Each row was made from one path, in order. Every step used is in the known rows, and no mark comes twice. Write each row's path.
Known rows
P/W: [-2.18  1.26 -1.17  0.90  1.81 -0.77 -4.01 -0.32 -0.10  0.26 -0.36  3.58
  0.19 -1.86 -2.04 -1.12 -0.02  0.36 -1.33  1.44  1.92  0.30 -0.60  0.73
  1.00  0.48 -0.62]
Y/T/G/M: [-0.81 -2.50 -0.83 -3.83  3.67  2.28  0.09 -1.25  1.31  4.14  1.03  1.02
 -6.93  0.09  2.62 -0.19  2.05 -5.70  1.90  2.00 -1.62  1.76 -1.86 -1.74
  4.15 -3.43 -5.94]
H/W/P: [-0.36 -0.47  0.87  0.22  1.11 -1.31 -2.12  1.11 -2.27 -2.13 -1.42 -1.93
 -0.47 -1.01 -4.52 -2.81 -1.05 -2.14  1.74  0.18  1.20 -1.96  2.16  0.95
 -0.29 -3.08  2.72]
W/B/R/M: [-3.16  3.20 -1.59  1.35 -1.01  4.36 -1.72  1.71  2.21 -3.38 -0.65 -2.57
  1.30 -0.05  2.50  0.39  2.71  0.79 -0.88  3.11  1.93 -0.40 -1.28 -5.43
 -2.87 -0.83  2.05]
H/W/B/G/T: [-0.44 -0.63  5.77 -0.52 -0.65  1.16 -5.32  3.75 -2.66  1.07 -2.05  0.20
 -6.09 -1.65 -2.18 -3.84  1.49 -2.69  2.29 -1.88  2.93 -0.70  1.33 -4.95
 -3.12 -0.31 -5.22]
Z/G/T: [ 1.74 -3.04  4.15 -1.75 -0.06  3.04  0.15  1.06 -1.03  1.23  0.85 -0.43
 -3.18 -1.80  2.70 -3.58  1.89 -3.40  0.76 -1.67  0.39  1.80  0.70 -2.47
  0.13 -2.35 -3.44]
N/H/W: [-4.93  0.60  1.28  0.94 -0.02 -0.50 -3.08 -0.05 -0.99 -0.85 -1.92  1.21
 -0.48 -0.83 -4.70  1.34 -0.36 -2.08  0.59  1.85 -0.05 -1.19 -0.73  0.30
  1.81  0.51  0.67]
V/R/M: [-3.88  2.05 -6.48 -0.88 -1.29  3.06 -1.17 -0.96  2.57 -0.76 -0.85 -1.02
  2.84  0.34  3.79  3.31  2.07  0.91 -2.69  2.95  2.36  1.88 -1.39 -3.98
 -1.05 -1.78  2.70]
W/B: [-0.36  1.79  1.96  2.24 -1.59  0.85 -1.10  3.52 -1.64 -2.35  1.96 -2.39
 -0.85 -0.21  0.74 -0.48  1.42  0.00  0.76 -0.13 -0.69 -0.44  0.18 -1.70
 -2.33  0.54 -1.00]
W/B/G: [ 0.33  2.82  1.88  1.48  0.16 -0.66 -1.75  3.21 -3.17 -0.12 -0.22 -0.77
 -2.27 -0.71  0.27 -1.50  0.08 -0.44  1.64 -0.40  3.84  1.47  0.49 -5.02
 -2.37  1.06 -3.61]
H/N: [ 3.41 -0.75  3.52 -0.12  0.53 -1.15  1.24  0.60  1.69  1.10  0.77 -0.36
 -2.81  1.18 -1.41  1.99  1.73  1.73  2.92 -0.42 -0.27 -1.57 -0.52 -0.56
  1.81  0.77 -1.59]
M/R/B/G/T/Y: [ 0.75  1.91  1.83  0.03 -2.02  0.20 -4.56  1.68 -1.72  2.77 -0.97 -1.26
 -6.33  1.15 -2.32 -1.26  4.19 -2.03  2.41 -1.41  0.56 -1.91  4.48 -1.11
 -2.84 -2.98 -5.91]
Z/G/T/Y: [ 2.29 -1.16  1.87 -2.71 -0.53  1.35 -1.08  1.63 -1.38  1.50  1.48 -0.45
 -5.13 -1.38  2.12 -2.56  3.08 -2.69  2.56 -1.76 -1.89  1.06  3.79  0.86
  1.84 -3.62 -4.80]
V/R/B/G/T/Y: [-0.19  2.09 -0.39 -1.83 -1.95  0.75 -5.05  1.80 -1.21  3.25  0.02 -1.10
 -4.30 -0.03 -0.03 -0.23  4.15 -2.30  0.50 -0.71  1.87 -1.02  3.68 -1.39
 -2.06 -3.32 -5.91]
K/V/R: [-2.45  3.41 -1.07 -0.89  0.59  5.17 -1.27 -1.72 -1.67  1.03 -1.49 -0.02
  4.84  1.58  1.21  3.80  0.40 -1.20 -1.28  0.22  0.69  0.55 -0.69 -0.76
  1.36 -2.88  2.86]
G/M/R/B: [-2.86  1.66  0.39  3.01 -1.55  1.18 -0.33  0.98  1.30  0.53  1.02 -3.26
 -1.92  2.41 -1.62  1.25  4.97 -1.80 -0.31  2.65 -0.40 -1.86 -2.30 -3.90
 -3.37 -1.59 -0.21]
V/R/B/G: [-1.99  3.54 -1.04  1.29 -0.40 -1.07 -3.55  2.01 -2.07  1.47 -1.72 -0.39
  0.77 -0.04 -0.31  0.19  1.14 -0.60 -1.89  1.39  5.95  0.23 -0.90 -5.64
 -3.67  0.07 -2.15]
R/B: [ 0.36  0.62  0.20  2.47 -1.11 -0.80 -2.66  2.96 -1.80 -1.11  1.37 -2.47
  0.16 -0.21 -1.25 -0.27  1.40 -0.39 -0.63  1.13 -1.06 -1.65 -1.54 -1.57
 -2.95  0.55 -0.44]
M/G/B: [-2.52  1.63 -0.80  1.81 -4.63 -0.60  1.15  3.35 -3.42 -0.15  2.00 -2.20
 -2.65  3.47  0.78  0.93 -1.07 -1.86  0.72  0.34  2.34  1.21 -1.39 -2.63
 -0.88  2.00 -4.35]
V/R/B/G/T: [-0.83  0.27  1.81 -0.53 -1.51  2.26 -4.26  1.48 -0.82  3.11 -0.80 -1.11
 -2.41 -0.26  0.13 -0.99  3.00 -2.75 -1.19 -0.58  4.38 -0.46  0.49 -4.90
 -4.10 -1.86 -4.81]
Z/Y: [-0.98  2.07  2.22  1.39 -0.76 -0.80  1.90 -0.62 -0.86  1.30  0.57 -2.18
 -1.96 -2.38 -0.05 -0.57  1.71  1.22 -0.22 -1.78 -1.13 -1.48  3.27  1.06
 -0.35 -2.17  1.21]
Y/T/G/B: [-1.25  0.84  0.13 -1.31 -0.29  0.24 -1.73  2.60 -3.06  0.36  1.72  0.95
 -4.28  0.68  1.94 -0.31 -0.12 -3.92  2.24  0.44  0.36 -1.17  0.93 -0.25
 -0.73  0.42 -7.56]
V/R/B/G/M: [-3.06  2.33 -2.16 -0.33  0.81  0.71 -0.56  0.46  1.12  3.45  0.77 -1.54
 -1.80  0.79  0.97  1.70  3.70 -2.71 -1.15  3.07  4.90  1.44 -3.20 -7.37
 -1.82 -1.89 -2.80]
P/W/B: [-2.36  3.04  0.99  3.01 -0.02  0.22 -4.81  3.25 -1.80 -2.17  1.61  0.81
 -0.70 -1.97 -1.09 -1.47  1.52  0.38 -0.41  1.15  1.01 -0.17 -0.35 -1.06
 -1.42  0.96 -1.62]
K/V: [ 1.30  1.05  0.95 -0.24  2.04  4.00 -1.11 -0.91 -3.59  0.36 -0.28 -0.59
  2.51  1.03 -0.37  2.08 -1.20 -1.57  1.48 -0.84 -2.48  0.91 -0.90  0.17
  2.65 -1.86  2.05]
B/G/T/Y: [ 2.28 -0.03  0.75 -3.26 -0.14  0.20 -2.75  0.39 -0.96  3.65 -0.12  0.35
 -6.23 -0.35 -0.19 -1.35  2.01 -2.04  2.91 -2.26  0.56  0.41  4.73  0.38
  0.72 -2.76 -6.40]
Y/T: [ 0.51 -2.05  0.91 -2.31  0.76  2.08 -3.35 -1.94  0.79  1.53 -0.51  1.38
 -1.97 -1.19  0.32 -1.53  1.38 -2.96 -0.33 -1.65 -1.00 -0.39 -0.28  0.61
  0.56 -1.78 -4.29]

Which path is each row?
[ 0.07 -3.69  2.23 -0.91 -3.16  3.04 -0.78  0.44 -1.14  3.11 -0.20 -1.66
 -5.78  1.75  0.52 -1.30  0.45 -3.80  0.37 -1.74 -0.34  2.25 -0.37 -1.73
  1.65 -1.82 -4.81] | M/G/T
[-1.32 -0.32 -2.14 -2.22 -2.90  4.04 -2.54  0.13  1.31  2.18 -1.20 -2.03
 -6.12  1.98  1.47 -0.27  2.89 -2.45  0.91  0.54 -0.40  1.23  1.87 -1.44
  2.39 -3.98 -3.79] | B/R/M/G/T/Y
[-3.82  2.30 -2.90 -1.63  0.28  3.99 -2.51  0.80  1.27 -0.97 -0.87  0.09
 -1.66  0.46  3.53  0.36  1.56 -2.66  0.38  3.42  2.68 -1.03 -0.74 -4.25
 -1.50 -0.89 -3.57] | Y/T/G/B/R/M
[-1.10  3.37  1.31  3.30 -0.66 -1.56 -2.88  1.71 -2.66  0.94 -2.69 -0.62
 -1.47  1.13 -2.87 -1.08  1.19 -0.51  0.22  0.67  4.44 -0.67  0.07 -5.35
 -4.32  0.43 -2.12] | M/R/B/G
[-2.77  1.74 -3.12 -0.40  0.37  3.57 -0.81 -1.22  3.64 -1.42 -2.23 -0.71
  1.83  0.13  1.87  0.70  1.54  0.85 -1.52  3.20  2.49 -0.05 -1.46 -4.06
 -0.95 -1.21  2.90] | B/R/M
[-3.52  1.43 -0.14  0.12  1.19  1.36  2.81 -0.84  1.43  2.52 -1.08  0.14
 -4.89  3.06  0.56  1.44  2.34 -2.75  1.94  3.08  0.35  0.44 -0.19 -2.48
  1.44 -2.49 -1.20] | T/G/M/R
[-0.93  2.36  1.28  0.97 -1.58 -0.47  2.00  4.00 -3.26 -2.10  2.93 -0.91
  0.04 -0.13  2.92 -1.19  0.43 -1.48  1.14  0.40  2.92  0.84 -0.33 -3.34
 -2.40  1.62 -2.93] | Z/G/B
[-3.56  1.30  0.17  0.54 -0.50  2.23  2.63 -2.21  3.57  1.80 -0.35 -0.86
 -2.30  2.84 -0.37  1.71  4.01 -1.62  0.41  1.72  0.62 -0.33 -0.75 -2.59
 -0.53 -2.42  0.24] | G/M/R
[-3.34  3.55  1.70  1.73 -0.40  1.66  1.21  0.37  0.96  1.66 -0.55 -1.46
 -4.12  2.45 -0.13  0.54  4.01 -1.89  1.76  1.33  3.90  0.89 -0.28 -6.64
 -2.48 -1.56 -2.63] | W/B/G/M/R
[-3.97  4.56  1.24  0.39 -0.06  0.83  0.74  2.65 -0.43 -0.73 -0.72  0.81
 -0.85  1.87  1.06 -0.14 -0.17 -1.41  0.97  2.79  4.04 -3.26  1.06 -1.73
 -2.01  1.19 -2.31] | T/G/B/R
[-3.72  2.99  1.85 -1.33  0.55  2.24 -1.69  1.16  0.02  0.33 -1.11  1.84
 -2.32  0.93  1.26 -1.31  0.82 -3.69  0.77  1.71  3.31 -3.46  0.94 -1.31
 -1.56 -0.09 -5.48] | Y/T/G/B/R
[ 0.56 -1.86 -3.46 -2.20 -3.40  2.61 -2.39  0.94 -0.76  2.36  0.71 -2.72
 -7.19  1.72  2.02  0.50  2.20 -2.42  1.81 -0.40 -2.55  2.90  1.86 -0.64
  3.09 -3.70 -4.77] | R/M/G/T/Y
[-2.53  0.26  0.78  0.94  0.40  1.92 -2.49  0.80 -0.09  2.33 -0.08 -1.30
 -5.71  1.79 -0.61 -0.17  4.54 -4.95  0.80  2.65 -1.52 -1.43 -1.87 -3.34
 -1.23 -3.13 -4.61] | Y/T/G/M/R/B
[ 0.06  0.11  4.06  1.21 -1.74  1.72 -3.83  1.33 -1.41  2.43 -1.65 -1.37
 -4.28  0.83 -2.08 -2.03  3.02 -2.70  0.79 -1.25  2.91 -1.26  1.34 -4.68
 -4.83 -1.53 -4.79] | M/R/B/G/T
[-3.07  2.25  0.32  0.16  0.81  0.96  2.06 -2.20  2.15  3.39 -1.94  0.20
 -3.52  2.55 -0.76  0.79  2.96 -1.94  1.20  1.32  4.31  1.25 -0.55 -5.43
 -0.84 -1.92 -1.83] | B/G/M/R
[-4.15  3.76 -3.23  0.35 -1.71  3.23 -0.32  1.00  2.56 -2.78  0.18 -1.82
  2.07  1.30  2.49  1.79  1.90  0.54 -0.78  3.37  3.78 -1.35 -1.20 -4.84
 -3.65  0.46  0.88] | G/B/R/M
[ 0.44 -1.78  0.31 -2.55  2.66  0.78 -2.67 -0.03 -1.97  2.33 -1.37  2.47
 -5.00 -0.90  1.41 -1.75 -0.66 -4.00  1.54  0.22 -1.32  0.52  0.68  0.61
  2.93 -1.80 -5.60] | Y/T/G
[-5.55  1.72 -0.90  2.05 -2.57  2.22 -3.55  3.54 -1.12 -1.75 -4.22 -1.79
 -3.17  1.25 -0.55 -1.36  0.17 -1.01 -0.54  3.29  3.12  1.20 -3.44 -7.42
  0.10  0.01  0.62] | H/W/B/R/M/G
[-4.55  3.88 -1.28 -0.74 -0.21  3.36 -1.19  0.39  0.63  0.03 -0.45 -1.42
 -3.02 -1.25  3.36 -0.02  2.77 -1.67  0.26  1.96  1.93 -2.12  1.61 -3.41
 -1.75 -2.41 -2.57] | Z/Y/T/G/B/R/M
[-4.05  4.33  1.67  0.78 -1.60  1.75  0.54  1.32  1.63 -1.62  0.02 -0.26
  1.70  1.68  0.02  0.16  1.38 -0.40 -0.44  1.46  4.44 -3.92  0.44 -1.70
 -3.98  1.35 -0.88] | G/B/R
[-2.95  1.52 -4.66  1.53 -4.86  0.93  0.42  3.27 -2.46 -1.25  2.18 -3.51
 -2.14  3.27  2.70  2.34 -0.49 -1.07  0.47  2.08  2.04  2.94 -2.65 -5.15
 -0.99  1.51 -3.03] | R/M/G/B
[-6.91  4.20  4.64  2.65 -0.83  2.47 -3.51  1.97  0.37 -2.96 -2.52 -0.20
  0.34 -0.53 -3.73 -0.28  1.98 -1.80 -0.09  2.71  2.37 -3.75 -0.28 -2.34
 -1.63  0.34  0.88] | N/H/W/B/R
[-1.59  2.64 -0.63  0.56 -0.90 -1.36  0.84  4.16 -3.57 -0.79  2.21 -0.18
 -2.69  1.65  1.74  0.89 -1.27 -1.43  2.52  1.81  1.08 -0.80  1.04 -0.74
 -1.18  1.92 -4.07] | T/G/B
[-4.61  4.01 -5.31  0.89 -4.32  4.90 -0.61  2.02 -3.96 -0.48  1.05 -3.51
  1.50  4.53  3.63  5.24 -0.30 -2.16 -0.34  2.13  2.36  3.38 -3.28 -5.70
  0.22 -0.81 -0.66] | K/V/R/M/G/B
[-2.31  1.55  1.54  3.08 -0.64  1.11  0.81  2.06 -0.35  0.15  1.04 -2.93
 -2.12  1.15  0.24 -0.80  4.97 -2.75 -0.05  2.73  0.72  0.07 -2.89 -5.94
 -2.59 -1.92 -0.59] | Z/G/M/R/B
[-3.61  0.59 -3.58  0.66 -1.76  2.98 -0.26 -0.22  0.88  0.42 -2.99 -1.56
 -1.38  2.32  1.69  0.29 -0.47 -1.05 -1.40  2.91  3.06  3.09 -3.16 -5.75
  1.79 -1.04  0.52] | B/R/M/G
[-2.94  2.76 -1.45  1.97 -2.15  0.52 -3.03  2.18 -0.54 -0.50  0.31 -1.94
  2.33  0.43  0.12  1.50  2.70 -0.30 -3.11  2.03  1.62 -1.89 -1.43 -2.40
 -3.74 -0.54  0.54] | V/R/B
[-0.33  0.58 -0.87  0.12  1.72 -0.40 -0.38  1.18  0.04  3.00  1.64 -2.12
 -3.57  0.37 -0.06  0.17  2.65 -2.78  0.69  2.29  2.70  1.64 -3.23 -6.66
 -1.01 -0.85 -3.56] | R/B/G/M
[-4.99  4.47  0.88  2.44  0.97  1.16 -1.88  0.18  0.98  1.90 -0.73  1.09
 -4.07  1.05 -1.71 -0.31  4.08 -1.61  0.85  2.39  5.29  1.12 -0.80 -6.16
 -1.75 -1.19 -3.07] | P/W/B/G/M/R
[-2.88  1.84 -0.01  2.63 -0.07  0.44 -0.08  2.22 -0.61  1.22  0.34 -2.36
 -4.23  2.72 -0.80  0.87  3.60 -2.75  1.02  3.80 -0.86 -1.24 -1.69 -3.83
 -1.56 -1.78 -1.51] | T/G/M/R/B
[-2.23 -2.35 -0.28 -1.20 -2.72  5.79 -1.41 -0.50  1.83  1.95 -1.91 -2.20
 -4.30  1.95  2.05 -0.77  1.54 -3.12 -0.86  0.73  1.67  2.16 -1.53 -5.07
  0.86 -2.79 -2.36] | B/R/M/G/T
